Each row was made from one walk, in order. Every step used is in the known rows, and no mark comes twice. Write each row's walk.
Known rows:
dilu > kile > zuku: -.09 -.14 -.24 .15 -.10 .12 .03 .16 .23 .15 -.03 -.06 -.25 -.04 .04 -.22 -.17 .07 .00 .00 .40 .05 .17 -.08 .27 -.24 -.10 .10
kile > dilu: -.06 -.08 -.14 -.03 .00 -.08 .18 .15 .28 .39 -.03 -.16 -.27 -.32 .08 -.21 .18 -.09 .13 -.08 -.02 .22 .34 -.29 -.16 -.06 -.12 .03
gogig > liri: -.05 -.13 -.29 .18 .05 -.07 .23 -.10 -.04 .44 -.09 .07 -.23 .09 .16 -.29 -.07 .09 -.18 .29 .01 -.12 .08 -.04 -.07 -.23 -.16 -.01
mirun > viviviz > liri: -.26 -.17 -.40 .16 .14 .10 .21 .06 -.17 .34 -.13 .16 -.26 -.13 -.09 -.20 .19 .05 .23 .40 .28 .11 .38 -.09 .03 -.08 .12 .18
neno > zuku: -.34 -.21 -.36 .12 .13 -.03 .22 .19 .11 .51 -.20 -.05 -.28 -.37 -.07 .05 .02 .02 -.04 -.05 .32 .03 .30 -.04 -.07 -.22 -.07 .02
kigemid > zulat > dilu > kile > zuku > neno: -.08 -.09 -.24 .20 -.19 -.05 .23 -.05 .37 .40 .01 -.09 -.18 -.18 -.28 -.38 -.18 .01 .34 .17 .29 -.10 -.15 -.03 .45 -.19 -.32 -.07
dilu > zulat > kigemid > botis > gogig: .01 -.03 .09 -.18 -.17 .10 .09 -.26 -.15 .03 -.45 -.32 -.03 .00 -.02 .09 .30 .24 .21 -.06 .05 -.24 -.02 .03 -.15 .01 -.58 -.07
neno > zuku > kile > dilu > zulat: -.12 -.15 .09 -.09 -.04 -.07 .31 .18 .27 .14 -.14 -.54 .11 -.44 -.04 .01 .05 -.11 -.11 .05 .44 .30 .36 .12 -.21 -.18 -.42 -.09
viviviz > liri > gogig > botis > kigemid > zulat > dilu > kile > zuku: -.28 -.29 -.31 .50 .07 .09 -.14 .06 .19 -.10 .01 .09 -.11 .07 -.04 -.38 -.26 .09 -.43 .48 .09 -.17 .03 .05 .33 .29 .26 .05
viviviz > liri > gogig > botis: -.32 -.07 -.49 .47 .10 .15 .17 .19 .04 .34 -.03 .28 .00 .11 .00 -.24 .05 .16 -.31 .43 .05 -.10 .30 -.10 -.09 .18 .41 .00
zulat > kigemid > botis: -.03 .20 -.16 .04 -.02 .02 .11 -.25 .01 .44 -.44 -.08 -.24 -.27 -.05 .16 .33 .21 .37 -.09 .14 -.18 -.02 -.15 .13 -.05 -.50 -.01
zulat > kigemid > botis > gogig > liri > viviviz: .15 .12 .06 -.02 -.10 -.02 -.09 -.25 -.33 .21 -.43 .05 -.06 -.02 -.04 .05 .10 .21 .22 -.09 -.08 -.34 -.34 -.02 .21 .22 -.19 -.11
neno > zuku > kile > dilu > zulat > kigemid: -.07 -.17 .19 -.10 -.09 -.05 .28 -.02 .21 .07 -.27 -.60 .13 -.46 -.12 .12 .15 .03 -.04 -.07 .39 .27 .34 .00 -.08 -.16 -.64 -.04
zulat > kigemid > botis > gogig > liri > viviviz > mirun > suvu: -.02 .00 -.01 -.02 .00 .08 -.04 -.23 -.42 .09 -.44 .09 .21 -.16 -.10 .16 .13 .17 .45 -.10 -.11 -.29 -.23 -.05 .23 .32 -.13 .14
botis > gogig > liri > viviviz: .05 -.14 -.05 .03 -.03 -.08 .03 .07 -.32 .13 -.21 .19 -.10 .23 .01 -.24 -.09 .08 -.07 .03 -.13 -.23 -.14 -.07 .01 .08 .33 -.15
mirun > viviviz: -.09 .06 -.25 -.04 -.02 -.01 .20 .28 -.08 .42 -.19 .06 -.32 -.16 -.02 -.10 .21 .06 .39 .13 .23 .12 .36 -.28 .09 -.14 -.08 .13
mirun > viviviz > liri > gogig: -.32 -.02 -.37 .26 .00 .14 .07 .31 -.28 .35 -.14 .18 -.11 -.16 -.10 -.25 .27 .16 .18 .35 .16 .07 .45 -.26 .06 -.06 .34 .15
botis > kigemid > zulat > dilu > kile: -.14 -.03 .04 .17 .12 -.17 -.10 -.25 .11 .02 -.28 -.15 -.41 -.19 -.11 -.15 -.13 .09 .08 .09 .05 -.29 -.18 -.22 .14 -.16 -.16 -.15
neno > zuku > kile > dilu > zulat > kigemid > botis: -.03 .03 .20 -.14 -.14 -.04 .19 -.05 .19 .16 -.32 -.63 .19 -.57 -.06 .21 .20 -.06 .07 -.04 .43 .20 .17 .21 -.07 -.02 -.79 -.03
neno > zuku > kile > dilu: -.16 -.03 .11 -.04 .05 -.16 .22 .32 .28 .34 -.19 -.34 -.07 -.53 .00 -.02 .15 -.19 -.03 -.04 .44 .34 .32 -.01 -.09 -.11 -.17 -.07
botis > gogig > liri > viviviz > mirun: .00 -.28 -.14 .04 .04 -.04 .08 -.04 -.33 .04 -.22 .19 .10 .14 .01 -.04 -.20 .04 -.05 .00 -.14 -.25 -.23 -.09 .14 .18 .41 -.17
gogig > botis > kigemid: -.14 -.05 -.19 .06 .24 -.11 -.02 .06 .29 .13 -.16 .13 -.28 .16 -.03 .00 -.19 .06 -.49 .13 .05 -.05 .17 -.15 -.13 .20 .05 -.06
zulat > kigemid: -.10 -.03 -.13 .08 .01 .01 .20 -.20 .04 .34 -.40 -.04 -.26 -.15 -.16 .06 .22 .32 .23 -.11 .06 -.09 .21 -.39 .11 -.23 -.33 .01
zuku > kile > dilu > zulat > kigemid: .12 .06 .33 -.14 -.18 -.03 .30 -.16 .22 -.03 -.27 -.55 .16 -.19 -.05 -.03 .22 .07 .09 .04 .22 .23 .29 -.19 -.10 -.18 -.66 -.14
gogig > botis > kigemid > zulat: -.12 .04 -.31 -.03 .10 -.15 .01 .02 .38 .27 -.13 .14 -.28 .20 -.01 -.04 -.17 -.07 -.29 .39 .03 -.11 -.16 -.09 -.26 .20 -.17 -.06
dilu > zulat > kigemid > botis: .02 .04 -.15 -.02 -.16 .15 .21 -.38 .02 .16 -.34 -.33 .00 -.11 -.09 .18 .19 .26 .21 .06 .14 -.20 .08 .04 -.10 -.16 -.83 -.06

Write each row's walk:
-.10 -.03 -.13 .30 -.08 -.04 -.18 .28 .28 -.01 -.03 .00 -.13 .05 .03 -.27 -.27 .17 -.33 .17 .02 -.12 .02 -.18 .36 .26 .11 .00 -> liri > gogig > botis > kigemid > zulat > dilu > kile > zuku
.00 .05 .11 -.08 -.08 -.07 -.07 -.23 -.26 .30 -.48 -.06 -.20 -.02 .15 -.07 .29 .17 .08 -.08 -.04 -.28 -.22 .04 .03 .13 -.28 .01 -> zulat > kigemid > botis > gogig > liri
-.41 -.08 -.36 .42 .09 .16 .12 .12 -.12 .39 -.16 .16 -.09 -.10 -.13 -.28 .19 .16 -.07 .28 .08 -.10 .32 -.25 -.11 -.17 .44 -.03 -> viviviz > liri > gogig
-.03 -.28 -.06 .38 .07 .04 .20 .00 .20 .00 -.10 -.17 -.36 -.20 .06 -.26 -.14 .16 .10 -.10 .22 -.07 .26 -.12 .70 -.15 -.11 .05 -> zulat > dilu > kile > zuku
.06 -.18 -.05 -.04 -.11 .20 .11 -.38 -.38 -.21 -.34 -.21 .48 .01 -.14 .18 -.01 .27 .33 .07 -.13 -.32 -.11 .14 .02 .18 -.49 .09 -> dilu > zulat > kigemid > botis > gogig > liri > viviviz > mirun > suvu
-.13 -.24 .00 .13 .05 -.12 -.16 -.11 .25 -.03 -.19 -.17 -.43 -.15 -.10 -.25 -.21 .00 -.02 .10 .16 -.14 -.14 -.13 .30 -.08 -.20 -.01 -> botis > kigemid > zulat > dilu > kile > zuku
.00 -.12 .42 -.23 -.15 -.14 .04 -.02 -.07 .02 -.34 -.59 .24 -.32 .14 -.02 .18 -.08 -.22 .00 .25 .12 -.02 .38 -.15 .15 -.58 -.04 -> neno > zuku > kile > dilu > zulat > kigemid > botis > gogig > liri
.13 -.04 -.07 -.15 -.21 .06 .16 -.26 .20 .13 -.14 -.49 .04 -.35 .03 .03 .22 .08 .22 -.04 -.04 .07 .21 -.03 -.15 .01 -.83 .02 -> kile > dilu > zulat > kigemid > botis
.09 -.04 -.08 .00 -.06 .02 -.04 -.35 -.32 .10 -.44 .04 .15 -.11 -.02 .26 .00 .19 .21 -.12 -.12 -.35 -.41 -.02 .32 .33 -.12 -.11 -> zulat > kigemid > botis > gogig > liri > viviviz > mirun
.04 .01 -.17 -.01 .03 -.02 -.03 -.10 -.32 .21 -.25 .15 .12 -.05 .12 .09 -.10 -.05 .12 .05 -.04 -.30 -.44 .15 .15 .33 .20 -.18 -> kigemid > botis > gogig > liri > viviviz > mirun
-.06 -.10 -.16 .14 .00 -.15 -.06 -.03 .59 .11 .05 .01 -.14 .11 -.30 -.28 -.45 -.04 -.32 .22 .21 -.06 -.13 .07 .33 .22 -.17 -.06 -> gogig > botis > kigemid > zulat > dilu > kile > zuku > neno
.16 -.19 .16 -.24 -.25 -.05 .02 -.25 -.05 -.01 -.17 -.48 .08 -.11 .24 -.21 .20 .04 -.05 -.03 -.20 -.04 .03 .14 -.23 .21 -.66 .04 -> kile > dilu > zulat > kigemid > botis > gogig > liri
-.04 -.19 -.41 .27 .12 .10 .26 -.09 -.20 .17 -.05 .24 .27 -.07 -.13 -.02 -.27 .13 .25 .26 -.09 -.15 .05 -.12 .19 -.06 .03 .10 -> gogig > liri > viviviz > mirun > suvu
.14 .20 .59 -.35 -.22 -.08 .09 -.06 .03 -.05 -.41 -.55 .16 -.19 .06 -.02 .43 -.03 .17 -.09 .20 .12 .01 .02 -.19 .11 -.51 -.16 -> zuku > kile > dilu > zulat > kigemid > botis > gogig
-.26 .03 .01 .07 .11 -.08 .26 .24 .12 .39 -.34 -.15 -.11 -.35 -.11 .07 .10 -.05 -.02 .04 .57 .15 .24 -.02 -.01 -.23 -.09 -.12 -> neno > zuku > kile
-.03 .06 -.25 .29 -.04 -.09 .30 -.20 .15 .27 -.18 -.08 -.36 -.20 .06 -.20 .01 .12 .43 .20 .13 -.27 -.22 -.13 .29 -.20 -.33 -.12 -> kigemid > zulat > dilu > kile
.30 -.14 .08 -.20 -.28 .00 .01 -.27 -.10 -.12 -.12 -.38 .23 -.12 .02 -.09 .01 .11 .06 -.05 -.23 -.10 -.07 .13 -.05 .22 -.55 -.06 -> kile > dilu > zulat > kigemid > botis > gogig > liri > viviviz
-.14 .03 -.12 .26 -.17 -.07 -.19 .29 .40 .14 .04 -.01 .04 .01 -.33 -.34 -.32 .13 -.33 .11 .08 -.11 .03 -.16 .36 .19 .14 -.10 -> liri > gogig > botis > kigemid > zulat > dilu > kile > zuku > neno
-.02 -.17 -.15 .03 -.12 .14 .30 -.33 .03 .05 -.30 -.32 -.05 .00 -.15 .09 .11 .36 .11 .05 .06 -.15 .28 -.21 -.09 -.33 -.67 -.03 -> dilu > zulat > kigemid
.04 -.12 .08 -.12 -.19 .05 .08 -.40 -.26 .05 -.38 -.32 .04 .13 .12 -.03 .16 .23 -.06 .11 -.05 -.32 -.11 .20 -.16 .02 -.64 -.03 -> dilu > zulat > kigemid > botis > gogig > liri
-.13 .16 -.11 .36 -.01 -.10 -.14 .16 .16 .02 -.12 .02 -.11 .00 -.01 -.16 -.15 .23 -.27 .15 -.08 -.28 -.04 -.27 .19 .20 .15 -.12 -> liri > gogig > botis > kigemid > zulat > dilu > kile
-.40 -.12 -.31 .38 .24 .08 -.11 .10 .03 .12 -.11 .24 -.07 .11 -.12 -.19 -.05 .14 -.55 .34 -.01 -.12 .29 -.15 -.14 .21 .51 -.05 -> viviviz > liri > gogig > botis > kigemid
-.04 -.01 -.16 .25 .13 -.18 -.02 -.15 .34 -.03 -.12 .02 -.29 .09 .06 -.10 -.28 .06 -.24 .28 .05 -.25 -.20 -.04 .17 .23 -.18 -.08 -> gogig > botis > kigemid > zulat > dilu > kile
-.24 .01 -.44 .28 .04 .14 .15 .39 -.15 .33 -.02 .26 -.04 .03 .00 -.21 .17 .16 -.06 .48 .14 .08 .43 -.11 .08 .22 .31 .20 -> mirun > viviviz > liri > gogig > botis
-.13 .21 -.35 .28 -.04 .04 .16 .44 .15 .44 -.08 .17 -.04 .10 .06 -.11 .08 .22 -.20 .11 -.03 -.05 .29 -.30 -.03 .12 .23 -.06 -> liri > gogig > botis
